Each row was made from one small tree. The marks that hang from a mark follow it in brackets, in alphabetical order. Every link used is in the known rows. Write each row's tree.
Known rows
K(Q(E)): [-13.9   7.8  -1.7  -3.6   8.5  -7.0  13.7  -6.5  -4.1 -14.2  -8.0   7.5
  11.1 -28.5  10.3   2.0  -5.9  28.1 -10.2  -5.4   9.7  -4.0]
T(J(L Q)): [  5.6  69.3  11.9   2.5   7.5  -0.4 -29.4  26.4 -19.6  18.5  -0.2   1.2
   7.9 -17.3  -2.9  21.4 -17.7 -19.3 -35.1   3.5  -2.7   1.8]
K(J(S) Q): [  4.6 -24.8  -8.0   4.5   0.8  -3.8  -3.3  13.9   3.5 -21.4 -10.5 -13.0
 -11.7   8.0   8.0  24.8 -11.9 -16.6  28.2  -7.6  -1.2 -10.3]
T(K): [-20.2  14.0  10.7  -1.7   6.1  10.8  -1.3   8.8 -26.9 -14.2  -2.3  16.3
  11.3  -8.1  -3.8 -27.2  -2.7 -17.7  -9.0   5.2   5.7  -6.8]
Q(E(L) K): [-16.8  10.3  -3.9  -0.6 -12.0   3.4  20.4 -27.7   1.2  10.9  11.8  20.2
  24.2   3.2   8.9 -17.9  21.9  57.1 -21.2  -2.0  12.9  25.1]
K(J(S) L Q(E)): [ 11.1 -50.3 -15.9   6.7  -6.2   0.9   6.6   5.0  25.7 -17.2 -14.3 -15.9
 -25.0   3.3   4.8  12.5  13.0  34.4  15.7 -10.8  11.7 -13.6]
E(L Q(K(J))): [-20.7 -22.9  -9.8  -4.6  12.3   7.5  13.6 -23.1   4.2   1.5  10.9   9.9
  -0.1  23.1   3.3   3.0  25.9   9.0  -8.3  -9.2  -4.9  18.7]
Q(E K(L)): [ -5.2  -8.2  -0.8  -3.4 -11.3  -7.8  17.7 -15.1  20.3   1.4  -4.5  11.9
   5.4   7.1  -1.4 -35.1  24.7  45.0 -22.4   3.0  23.1  -5.2]
L(E(Q)): [-10.6  19.1   4.8  -4.0  14.6  -0.6   6.4 -14.9 -17.6 -12.3   8.9   1.5
   2.9 -20.2   1.5  12.7  -3.1 -38.0  28.2   3.7 -17.0  -1.9]
Q(E K): [ -5.4  17.1   1.0  -2.7  -5.6  -7.9  18.9 -17.9   0.5  -0.4   0.2  18.6
  27.3   1.4   2.2 -31.1   0.1  41.4 -15.5   2.6  19.6   5.4]
Q(K(J(L))): [  3.4  -6.8   0.6  -2.2 -10.9  -6.3   4.9   4.0   2.2  -5.0  -1.0   2.7
   3.0  19.6   1.6 -13.8 -16.8  -2.5 -10.4   0.2   6.3   1.7]
J(L Q(E)): [  9.3  26.5   4.5   0.8  -2.8  -2.2 -14.5   8.6  -9.6  36.0   0.2   0.3
  18.4 -31.0  -3.3  10.8 -24.2  29.0 -37.5   0.3  -0.9  13.9]
J(L(E) Q): [  9.7  29.6  12.2  -0.7  -5.6  -0.3 -23.3  12.7 -13.8  25.7   6.4  -8.6
   3.0 -18.8  -0.8  12.9 -22.8 -32.4   5.6   7.9 -18.4   4.9]
E(Q(K)): [-10.4  12.8   1.5  -5.3  16.0  -6.6  15.3 -12.8  -5.4  -9.5   3.8  15.4
  18.4  13.9  -5.8 -14.3   0.5  -7.8 -14.5   2.6   0.7   3.0]
E(L Q): [-29.1   9.8  -0.8  -4.0  12.9   5.0   6.6 -14.7 -14.9   6.2  14.0   6.8
   6.3 -19.4   5.7  32.7  17.6  -7.1 -15.5  -6.1 -19.6  18.3]
J(Q): [-11.8  21.7  10.0  -7.4   7.1 -11.6 -24.9  10.0  -7.0  33.2  -4.6   0.4
  10.7 -21.3  -0.9  13.8  -3.9 -20.1 -21.4   3.9  -6.5  -2.1]
T(J): [-16.7  63.1  10.4  -1.6   7.5  -7.6  -6.4   6.9 -19.5 -13.0  -1.9  10.8
   8.1 -20.2   7.8  12.2   2.0 -23.1  -7.7   4.1   6.4 -11.3]
Q(E): [-12.4  20.3   3.4  -3.3  -2.9  -7.9   8.7 -11.3 -10.1   3.5  -1.8  10.0
  19.1 -34.1   7.0   1.7  -4.4  26.0 -10.2  -0.1   8.3   0.5]
K(Q(E(L))): [-24.6   1.1  -6.5  -1.8   2.4   4.5  15.4 -16.4  -2.9  -2.2   5.0   8.4
   7.4 -25.8  16.9  15.8  15.9  44.1 -16.3 -10.3   1.2  15.4]

Write each row's tree
[-10.5 -12.3  -0.9  -5.9  10.4  -6.4  14.6  -8.6  14.4  -7.6  -0.8   7.8
  -3.7  18.8  -9.2 -17.5  25.2  -4.1 -21.6   1.5   2.9  -7.1] -> E(Q(K(L)))
[ -3.1  16.4   2.3  -3.4  12.9   0.6  16.9 -21.8  -7.0 -16.7  11.0  10.9
  11.5  15.1  -3.1 -20.6   1.8 -23.3  24.1   6.5  -5.0   1.7] -> L(E(Q(K)))
[ 11.0  21.3   3.3   1.1   3.7   4.3  17.1 -10.9 -11.6 -17.4  14.8   5.9
  10.7  15.8  -5.9 -15.4 -18.7 -20.3  12.1   6.8 -10.8  10.1] -> J(L(E(Q(K))))
[ 18.8 -19.2  -7.7   9.4  -7.0   0.6  -2.5  26.0  -1.3 -23.1  -5.8 -18.5
 -13.0   8.7   5.2  30.2 -32.5 -14.0  16.5  -6.8  -7.9  -1.9] -> K(J(L S) Q)
[ 14.1 -38.1  -8.3   6.1   0.7   8.2  -1.3  -3.0  12.4 -15.0   1.9 -20.7
 -32.8  11.7  -3.2  23.6  16.0 -32.2  54.6  -1.8 -15.1 -11.1] -> K(J(S) L(E(Q)))
[ 28.8  -7.6  -6.2  12.1  -1.6  12.2   0.3   3.8 -12.4 -17.5  11.0 -19.0
 -11.5   7.0  -2.7  32.2 -29.4 -33.3  50.7  -1.6 -23.2   7.0] -> K(J(L(E(Q)) S))
[ 26.5 -12.1   0.3  13.7  -2.1  24.9 -31.1  36.5 -16.4  12.3  -2.7  -9.1
  -2.8  21.4 -16.4  -4.0 -27.7 -10.8  -2.9  -0.8  -4.8   7.4] -> T(K(J(L Q S)))
[ 35.1  18.1  -2.5  13.2  -6.8  10.2  13.9  -1.3 -10.4 -20.5  17.5  -3.8
  12.1  35.2  -9.8  -3.8 -28.3 -18.2  33.7   8.0 -14.6  15.2] -> J(L(E(Q(K))) S)
[ 19.7 -33.6  -2.4   4.6 -11.8   2.7 -31.0  13.7  20.7  22.7  -4.9 -26.3
 -31.7  12.1  -3.6  18.5  16.0 -29.3  42.7   2.2  -9.8 -12.2] -> K(J(Q S) L(E))
[ 10.3  -7.0  -4.6   1.5 -11.9  -1.4  15.3  -8.9   4.1  -1.6  -0.4   8.2
  11.3   9.9   1.5 -22.8 -16.2  44.5 -15.0  -3.6  17.1   9.1] -> Q(E K(J(L)))
[-12.4 -47.3  -9.7  -5.0   4.3  -4.4   8.8  -3.5  24.4 -13.5 -16.9  -6.2
 -26.3 -15.3   8.1   1.3  22.5  32.9  -4.8 -12.4  15.4 -18.6] -> K(J L Q(E))
[ 10.6   0.0   6.2  -1.5  -3.0   1.6 -27.0  11.9  -5.4  23.7   1.3 -14.8
 -11.7 -11.2   1.3  16.1 -19.0 -32.3  17.4   1.7 -14.9   0.9] -> K(J(L(E) Q))
[ 26.8  23.5   5.0   9.2 -12.6  -1.8 -27.8  30.9 -10.6  28.9   2.5 -13.8
  11.2  -2.7  -7.5  30.7 -34.1 -15.6 -12.2   4.1 -15.5  11.4] -> J(L Q S)
[  1.9  17.6   1.8  -3.9   3.1  -6.2  -4.0 -10.4   5.2  32.5  -2.3  15.1
  28.0   4.2  -5.8 -28.0   0.8  41.9 -30.9   2.7  16.7   9.8] -> J(Q(E K))
[ -5.1  -7.5   6.0  -7.7  -2.4 -11.0 -15.4   7.7  23.2  31.2  -7.4   2.5
  -3.0  19.9  -9.5 -22.3  25.9  -0.9 -33.7   6.2   8.6  -7.8] -> J(Q(K(L)))
[ -3.6 -30.2   3.6  -7.4  -1.2  -3.0 -28.6   3.8  20.0  25.7  -7.6 -17.1
 -32.9  -6.7  -0.1   7.2  26.0 -31.0  21.8   1.1  -6.3 -17.7] -> K(J(Q) L(E))
[-10.8  -6.1   3.2  -4.7   8.8   0.0   5.5  -9.9   3.2 -10.5   4.3  -5.6
 -18.7 -14.1  -1.7   8.7  21.9 -34.6  21.2   3.8 -13.6 -13.0] -> K(L(E(Q)))
[ 19.5 -41.0 -12.9   7.8 -20.2  -0.8  10.7  -6.5  30.2  -3.3  -7.4  -3.3
  -9.0  33.5  -2.9 -20.4  18.3  47.5  10.2  -3.1  22.5  -4.5] -> Q(E K(J(S) L))
[ -5.6 -22.7  -0.2   2.1  11.2  19.3   0.7  23.2 -17.0 -35.0  -8.6   2.8
 -12.6   6.2  -1.8 -18.5 -20.6 -11.5  -8.0  -6.6   3.8  -7.3] -> T(K(J(L) Q))
[ -5.1  -5.1   6.4  -4.6 -14.6  -5.9   8.9 -10.0  15.6  -8.8   1.3   2.8
 -10.2  18.8   1.3 -32.0  25.9 -17.3  19.6  11.2   6.5 -13.9] -> Q(K(L(E)))
[-13.4 -17.5  -3.7  -4.0   2.3  -7.3  13.2  -2.8  16.3 -12.3 -12.1  -0.2
 -11.2 -23.1   6.5  -1.5  19.4  31.9 -17.2  -6.0  12.6 -14.4] -> K(L Q(E))
